What can hang from each mark
D: M V
K: P
V: D K S
X: M
S: M
T: P V
M: A S X

Known rows, with every way that one mark hangs from another
X(M(A S)): [  4  24  15  34 -22 -54   1  -4 -25  38  36  50   6 -47  49  -8  25 -30]
M(A S X): [ -4  33 -11  50 -12 -63   7  -7 -13  47  20  51 -11 -31  54   2   1 -16]
D(M(A) V(K)): [ -5 -14   1 -18  -4 -35  33 -37   2  16   9  60   2 -27  58  21  37 -17]
D(M): [  4  10   9  29 -12 -48  -5 -42   7  13  24  54  21 -36  15  15  42  -7]
D(V(K(P) S)): [ 11 -27  14 -11  -8  -8   8 -35 -30  13  27  69  -3 -18  61  10  28   2]
V(D K(P) S(M(A X))): [ -9 -10  12 -41   0 -31  44   0   4  28  51  81   9 -36  91 -16  29  -3]
T(P V(D(M(X)) S)): [  0 -19  -2   0  -9 -37  13 -15  21  31  24  81  33 -15  27  15   9 -22]
T(P V(S)): [  9 -12   0  41 -31 -23  -7 -14 -14  26  41  72  34 -23   5  -6  24 -12]
S(M(A X)): [ -7  35   3  29 -15 -51  13   7  -2  29  39  56  12 -47  47  -9  26  -8]
M(S X): [ -4  38  -1  55 -11 -56 -15 -11 -13  41  21  52   0 -33  35  11  -4  -8]
T(P): [  4  18   0  41 -32 -26  -7 -19 -19  18  36  59  41 -35   6   5  25 -22]
V(D(M(S X)) K): [-24  12   5 -20   8 -53  19 -22  25  37  17  70  13 -34  57  24   4 -16]
D(M(A) V): [  9  -8  -2  12 -10 -44  18 -34  -3  15   4  51  -1 -22  47  22  35 -21]
T(V): [ -7   6  -1  54 -27 -30 -11 -15 -22  20  32  64  35 -35   4 -12  24   5]
D(M(A X) V(K(P) S)): [ 12 -31   0 -26   9 -32  37 -44  -4  23   6  68 -32  -9  96  26  16  -9]
D(M(A S X) V(K(P))): [ -6 -12 -14  -8   5 -40  32 -38 -12  30  -8  68 -29 -15 103  29 -19 -22]
T(P V): [ -5   3  -9  51 -37 -20  -7 -11 -23  20  32  71  51 -31   0  -6  11 -15]

Rows
[ -1 -26   3 -41  10 -41  49 -38  16  27  26  76  -6 -18  90   8  29  -9]  V(D(M(A X)) K(P) S)
[-21 -13   0 -34 -15 -23  44  24  15  38  51  93  38 -35  59 -18  15 -19]  T(P V(D K S(M(A X))))
[ -6 -11   9 -41  11 -53  46 -26  34  36  30  70  -2 -25  69  11  42 -10]  V(D(M(A X)) K S)
[-15 -14 -10  14 -20 -37   7 -14  10  28  18  80  51 -26  23  10  -6 -36]  T(P V(D(M(S))))
[-12  -7  24 -44  -6 -36  40   5  18  28  62  75  26 -47  59 -21  62  -8]  V(D K S(M(A)))
[ -1  22 -11  36  -2 -72  12 -26  12  42   8  52 -16 -28  58  18   3 -22]  D(M(A S X))
[  7   5  -9  16  -2 -51  20 -27  -1  25  -3  50 -13 -18  58  30  14 -19]  D(M(A X) V)
[ -6 -18   4  10 -26 -12   7 -16  -8  27  46  83  35 -28  16  -6  26  -7]  T(P V(K S))
[-17 -24   3 -31  -6 -23  45   7  -2  30  47  93  18 -32  85 -27  14   3]  T(V(D K(P) S(M(A X))))
[-15 -23  15 -17 -11 -22  18  -9   2  27  47  82  37 -30  28 -15  41   8]  T(V(D K S))
[-11 -38   8 -33 -12 -20  26 -24  24  23  36  91  47 -25  28   6  31 -19]  T(P V(D(M) K S))
[-25 -23  -2 -24 -18 -16  27 -23  15  15  28  90  65 -32  22   6  19 -23]  T(P V(D(M) K))
[-27 -23 -20 -14   1 -41  46 -23   2  36   9  87   8 -21  91   0 -21 -15]  T(V(D(M(A S X)) K(P)))
[-24 -37 -14 -17  -6 -35  45 -30  -1  26  17  89  21 -25  80  -8  -1 -17]  T(V(D(M(A S)) K(P)))
[ -9  -5   8  -9  -1 -38   5 -35   3  24   4  63  -1 -29  51  34  11 -19]  D(M(S) V(K))
[-23 -23   0  -7 -19  -6  23 -20 -25  11  36  88  50 -32  44 -19  15   6]  T(V(D K(P)))
[-11  18   1  11   3 -62   4 -19  20  36  12  61  12 -29  45  24   1 -21]  V(D(M(S X)))
[  0 -24   6 -15  -5 -15  15 -53 -16   1   8  69   8 -23  60  26  20  -7]  D(M V(K(P)))
[  6 -27  15 -28  -9 -15  31 -13 -18  15  38  74  -4 -30  86  -6  35  -6]  D(V(K(P) S(M(A))))
[  1   4  30 -10 -11 -38   2   6  13  21  58  67  36 -44  28 -11  56  -5]  V(D S(M))
